What can hang from each mark:
X: F H R Y
M: H
F: X
L: R
Y: X
J: H P R
R: J L X
H: J M X

Each row was made from one small tree. Brackets hold a mark, then the marks that hang from it, in alphabetical order. Every link used is in the known rows. Write each row's tree.
Known rows:
(J (H M) P R): [-0.09 -0.06 -0.02 -0.09  0.01 -0.09 -0.01 -0.33 -0.33 -0.17  0.04  0.18
 -0.04  0.09 -0.02  0.20 -0.22  0.27 -0.06 -0.15 -0.17]
(R J L (X F H Y)): [-0.67  0.03 -0.07  0.21  0.30 -0.16  0.26  0.06  0.16 -0.06  0.26 -0.11
  0.02  0.21  0.10  0.19 -0.23 -0.28  0.12  0.08 -0.37]
(Y (X F (R L))): [-0.23 -0.06  0.05  0.15  0.07 -0.03  0.09 -0.05  0.16 -0.04  0.14 -0.14
 -0.02  0.07  0.07  0.01  0.04 -0.18  0.01  0.17 -0.24]
(R (J P) L (X H Y)): [-0.67  0.03 -0.16  0.15  0.30 -0.15  0.23 -0.01  0.01 -0.16  0.18 -0.01
 -0.03  0.18  0.11  0.18 -0.25 -0.17  0.25 -0.07 -0.40]
(Y (X F (H M) (R (J P)))): [-0.34 -0.04 -0.12  0.18  0.14 -0.14  0.15 -0.18  0.05 -0.16  0.26 -0.10
 -0.07  0.32  0.23  0.23 -0.25  0.04  0.01  0.12 -0.36]
(X F (H (J P (R L)) M) Y): [-0.51 -0.10 -0.07  0.18  0.19 -0.28  0.10 -0.25  0.13 -0.18  0.29  0.00
  0.03  0.43  0.11  0.36 -0.35  0.01 -0.01  0.06 -0.25]
(M (H (J P (R (X Y))))): [-0.40  0.00 -0.06  0.03  0.13 -0.08  0.11 -0.22 -0.07 -0.22  0.16  0.08
  0.03  0.10 -0.01  0.20 -0.22  0.13  0.09 -0.06 -0.27]
(F X): [ 0.07  0.02  0.15  0.07  0.00 -0.02  0.04 -0.08 -0.01 -0.03 -0.03 -0.10
  0.08 -0.01 -0.04  0.00 -0.04 -0.08  0.04 -0.01  0.04]
(J R): [-0.11  0.00  0.04 -0.04 -0.01  0.01 -0.04 -0.14 -0.09 -0.06  0.01  0.02
  0.03 -0.06 -0.02  0.01 -0.05  0.04 -0.03 -0.07 -0.09]
(Y (X F (H (J P) M) (R L))): [-0.36 -0.14 -0.11  0.23  0.18 -0.22  0.16 -0.20  0.18 -0.20  0.32 -0.07
 -0.08  0.35  0.16  0.23 -0.20 -0.03  0.02  0.15 -0.30]
(M (H (J P) (X (R L)))): [-0.28 -0.11 -0.12  0.12  0.25 -0.17  0.22 -0.09  0.02 -0.21  0.23  0.05
  0.06  0.24 -0.03  0.17 -0.13  0.03 -0.01  0.07 -0.30]
(L (R J)): [-0.28 -0.03  0.02  0.03  0.07 -0.04  0.03  0.04  0.01 -0.06  0.00 -0.01
  0.01 -0.05  0.07 -0.04 -0.02 -0.04 -0.10 -0.09 -0.03]
(J (H M (X Y)) P R): [-0.15 -0.02 -0.01 -0.01  0.06 -0.14  0.04 -0.37 -0.31 -0.27  0.14  0.21
  0.04  0.27  0.05  0.36 -0.32  0.34 -0.09 -0.05 -0.36]
(J P (R X)): [-0.29  0.01 -0.02 -0.08 -0.03  0.03  0.01 -0.23 -0.17 -0.22 -0.01  0.07
 -0.04 -0.10  0.05  0.04 -0.18  0.06  0.10 -0.14 -0.24]
(Y (X (R L))): [-0.17 -0.04 -0.01  0.14  0.12 -0.02  0.09 -0.05  0.08 -0.08  0.10 -0.07
 -0.05  0.02  0.05 -0.02  0.10 -0.11  0.06  0.08 -0.24]
(J (H M (X Y)) P (R L)): [-0.27 -0.07 -0.02  0.05  0.15 -0.19  0.11 -0.33 -0.28 -0.26  0.14  0.20
  0.03  0.27 -0.01  0.32 -0.25  0.19 -0.05 -0.08 -0.39]
(Y (X F (R (J P)))): [-0.32  0.02 -0.01  0.09  0.03  0.04  0.06 -0.12  0.03 -0.09  0.17 -0.11
  0.01  0.12  0.16  0.05 -0.15 -0.09  0.05  0.09 -0.34]
(L (R (X F))): [-0.30 -0.07  0.12  0.02 -0.04 -0.05  0.05  0.00  0.12 -0.12  0.01 -0.05
 -0.05 -0.11  0.11  0.01 -0.05 -0.03 -0.12  0.06 -0.05]
(M (H J (X R))): [-0.14 -0.05 -0.08  0.11  0.22 -0.13  0.19 -0.05  0.06 -0.16  0.27  0.02
  0.08  0.22  0.00  0.19 -0.10  0.11 -0.09  0.13 -0.24]
(R J): [-0.18  0.05 -0.07  0.02  0.10  0.01  0.08  0.03 -0.04  0.00  0.07 -0.01
  0.04  0.04  0.01 -0.01 -0.08 -0.10  0.03 -0.08 -0.09]
(X F R Y): [-0.29  0.03  0.07  0.10  0.09 -0.02  0.03  0.04  0.22  0.01  0.18 -0.13
  0.08  0.21  0.14  0.15 -0.08 -0.11 -0.05  0.26 -0.22]
(R (J (H (X F)) P) L): [-0.36 -0.02 -0.02  0.05  0.16 -0.10  0.17 -0.11 -0.18 -0.08  0.17  0.06
  0.08  0.18 -0.03  0.13 -0.26 -0.11 -0.01 -0.04 -0.34]
(Y X): [ 0.03  0.02  0.02  0.06 -0.05  0.03 -0.01 -0.11 -0.02 -0.05  0.02 -0.02
 -0.05 -0.02  0.05 -0.01  0.02  0.06  0.05  0.01 -0.10]

Which tree is each row?
[-0.42  0.08 -0.09  0.07  0.19  0.01  0.07  0.00  0.04 -0.09  0.16 -0.03
  0.07  0.21  0.16  0.13 -0.16 -0.08  0.10  0.03 -0.34]  (X (R (J P)) Y)
[-0.45  0.02 -0.01  0.09  0.19 -0.11  0.17 -0.10 -0.13 -0.08  0.21  0.05
  0.11  0.26  0.01  0.21 -0.29 -0.11  0.02  0.01 -0.40]  (R (J (H (X F Y)) P) L)
[-0.15 -0.07 -0.05  0.20  0.10 -0.15  0.11 -0.14  0.14 -0.11  0.24 -0.12
 -0.08  0.27  0.19  0.23 -0.11  0.09 -0.07  0.22 -0.25]  (Y (X F (H M) R))
[-0.06 -0.02 -0.03  0.10  0.21 -0.16  0.14 -0.11 -0.06 -0.17  0.26  0.11
  0.03  0.34  0.09  0.35 -0.15  0.22 -0.14  0.15 -0.31]  (J (H M (X R Y)))
[-0.36 -0.07 -0.05  0.13  0.16 -0.09  0.18 -0.17 -0.05 -0.12  0.22 -0.02
 -0.04  0.22  0.08  0.15 -0.15 -0.08  0.01  0.04 -0.38]  (Y (X F (R (J (H M) P) L)))
[-0.36  0.02  0.04  0.06  0.01 -0.08  0.00 -0.29  0.03 -0.23  0.26  0.07
  0.16  0.29  0.11  0.27 -0.38  0.06 -0.06  0.08 -0.34]  (H (J P R) (X F Y))
[-0.26 -0.12 -0.06  0.25  0.18 -0.20  0.18 -0.10  0.17 -0.11  0.24 -0.13
 -0.09  0.27  0.13  0.19 -0.06 -0.04 -0.03  0.20 -0.27]  (Y (X F (H M) (R L)))
[-0.26  0.04  0.05  0.14  0.07 -0.13  0.02 -0.01  0.16  0.03  0.19 -0.13
  0.05  0.26  0.14  0.25 -0.19  0.02 -0.03  0.22 -0.14]  (X F H Y)
[-0.55 -0.04 -0.05  0.13  0.28 -0.14  0.19 -0.05  0.03 -0.07  0.27 -0.02
  0.05  0.36  0.09  0.26 -0.22 -0.15  0.00  0.09 -0.39]  (X F (R (J (H M) P) L) Y)
[-0.35 -0.01  0.03  0.14  0.18 -0.03  0.15 -0.07  0.02 -0.02  0.24 -0.10
  0.01  0.10  0.05  0.06 -0.06 -0.17 -0.01  0.10 -0.36]  (Y (X F (R (J H) L)))
[-0.59 -0.06 -0.13  0.28  0.39 -0.26  0.27  0.04  0.24 -0.06  0.35 -0.14
  0.03  0.47  0.17  0.32 -0.19 -0.20 -0.02  0.19 -0.36]  (X F (H M) (R J L) Y)
[-0.50 -0.04  0.00  0.09  0.12 -0.16  0.04 -0.09  0.12 -0.25  0.15  0.03
 -0.06  0.09  0.20  0.20 -0.22  0.13  0.02  0.01 -0.19]  (L (R (X (H (J P)) Y)))
[-0.44 -0.09 -0.04  0.22  0.23 -0.29  0.12 -0.18  0.20 -0.13  0.33 -0.03
  0.05  0.42  0.08  0.34 -0.27 -0.03 -0.06  0.10 -0.21]  (X F (H (J (R L)) M) Y)
[-0.38 -0.06  0.01  0.15  0.05 -0.13  0.03 -0.30  0.05 -0.16  0.23 -0.05
 -0.01  0.16  0.08  0.14 -0.24 -0.01  0.05  0.03 -0.27]  (Y (X F (H (J P (R L)))))
[-0.39 -0.05 -0.08  0.12  0.21 -0.19  0.23 -0.14 -0.14 -0.13  0.22  0.10
  0.06  0.37  0.02  0.29 -0.30 -0.05 -0.02 -0.02 -0.38]  (R (J (H M (X F Y)) P) L)
[-0.45 -0.10 -0.14  0.23  0.22 -0.19  0.21 -0.14  0.07 -0.15  0.26 -0.10
 -0.07  0.32  0.17  0.20 -0.19 -0.10  0.05  0.09 -0.39]  (Y (X F (H M) (R (J P) L)))
[-0.43 -0.08 -0.14  0.16  0.24 -0.27  0.09 -0.25  0.04 -0.23  0.24  0.08
  0.00  0.38  0.08  0.33 -0.28  0.09  0.06 -0.05 -0.24]  (X (H (J P (R L)) M) Y)
[-0.49 -0.01  0.08  0.08  0.11 -0.06  0.11 -0.11  0.06 -0.11  0.11 -0.05
  0.04  0.02  0.01  0.10 -0.11 -0.20  0.04  0.03 -0.29]  (J (R L (X F Y)))
[-0.29 -0.07 -0.01 -0.02  0.03 -0.03  0.00 -0.19 -0.15 -0.12 -0.05  0.05
  0.01 -0.04 -0.05 -0.01 -0.08 -0.06  0.08 -0.15 -0.17]  (J P (R L))
[-0.44 -0.03 -0.06  0.28  0.37 -0.24  0.25 -0.10  0.07 -0.18  0.20 -0.13
  0.07  0.37  0.11  0.27 -0.22 -0.15  0.14  0.02 -0.31]  (F (X (H M) (R (J P) L) Y))
[-0.15  0.05  0.10  0.20  0.17 -0.15  0.06 -0.12  0.14 -0.09  0.20 -0.11
  0.12  0.24  0.06  0.22 -0.23 -0.02  0.09  0.08 -0.08]  (F (X (H J) Y))
[ 0.02 -0.09 -0.03  0.09  0.00 -0.16  0.15 -0.11  0.04 -0.12  0.14  0.03
  0.03  0.28  0.06  0.22 -0.16  0.07 -0.17  0.13 -0.12]  (H M (X F))
[-0.50 -0.02 -0.05  0.10  0.18 -0.06  0.25  0.06  0.09 -0.04  0.14 -0.07
  0.01  0.02  0.00 -0.01 -0.12 -0.37  0.09 -0.03 -0.24]  (R J L (X F))
[-0.19 -0.01  0.03  0.16  0.07 -0.07  0.04 -0.10  0.14 -0.06  0.23 -0.17
 -0.04  0.16  0.19  0.14 -0.10  0.03 -0.02  0.24 -0.27]  (Y (X F H R))
[ 0.05 -0.06 -0.06 -0.02  0.03 -0.14  0.09 -0.23 -0.27 -0.20  0.10  0.20
 -0.02  0.23  0.02  0.27 -0.24  0.30 -0.08 -0.03 -0.20]  (J (H M X) P)
[-0.19 -0.03 -0.09  0.05  0.12 -0.07  0.08 -0.14  0.06 -0.24  0.25  0.08
  0.07  0.23  0.11  0.16 -0.23  0.06 -0.02  0.07 -0.29]  (H (J P) (X R))
[-0.14 -0.05 -0.08  0.02  0.08 -0.08  0.08 -0.10 -0.04 -0.09  0.09  0.06
  0.01  0.11 -0.06  0.10 -0.13  0.12  0.04 -0.04 -0.06]  (M (H (J P)))
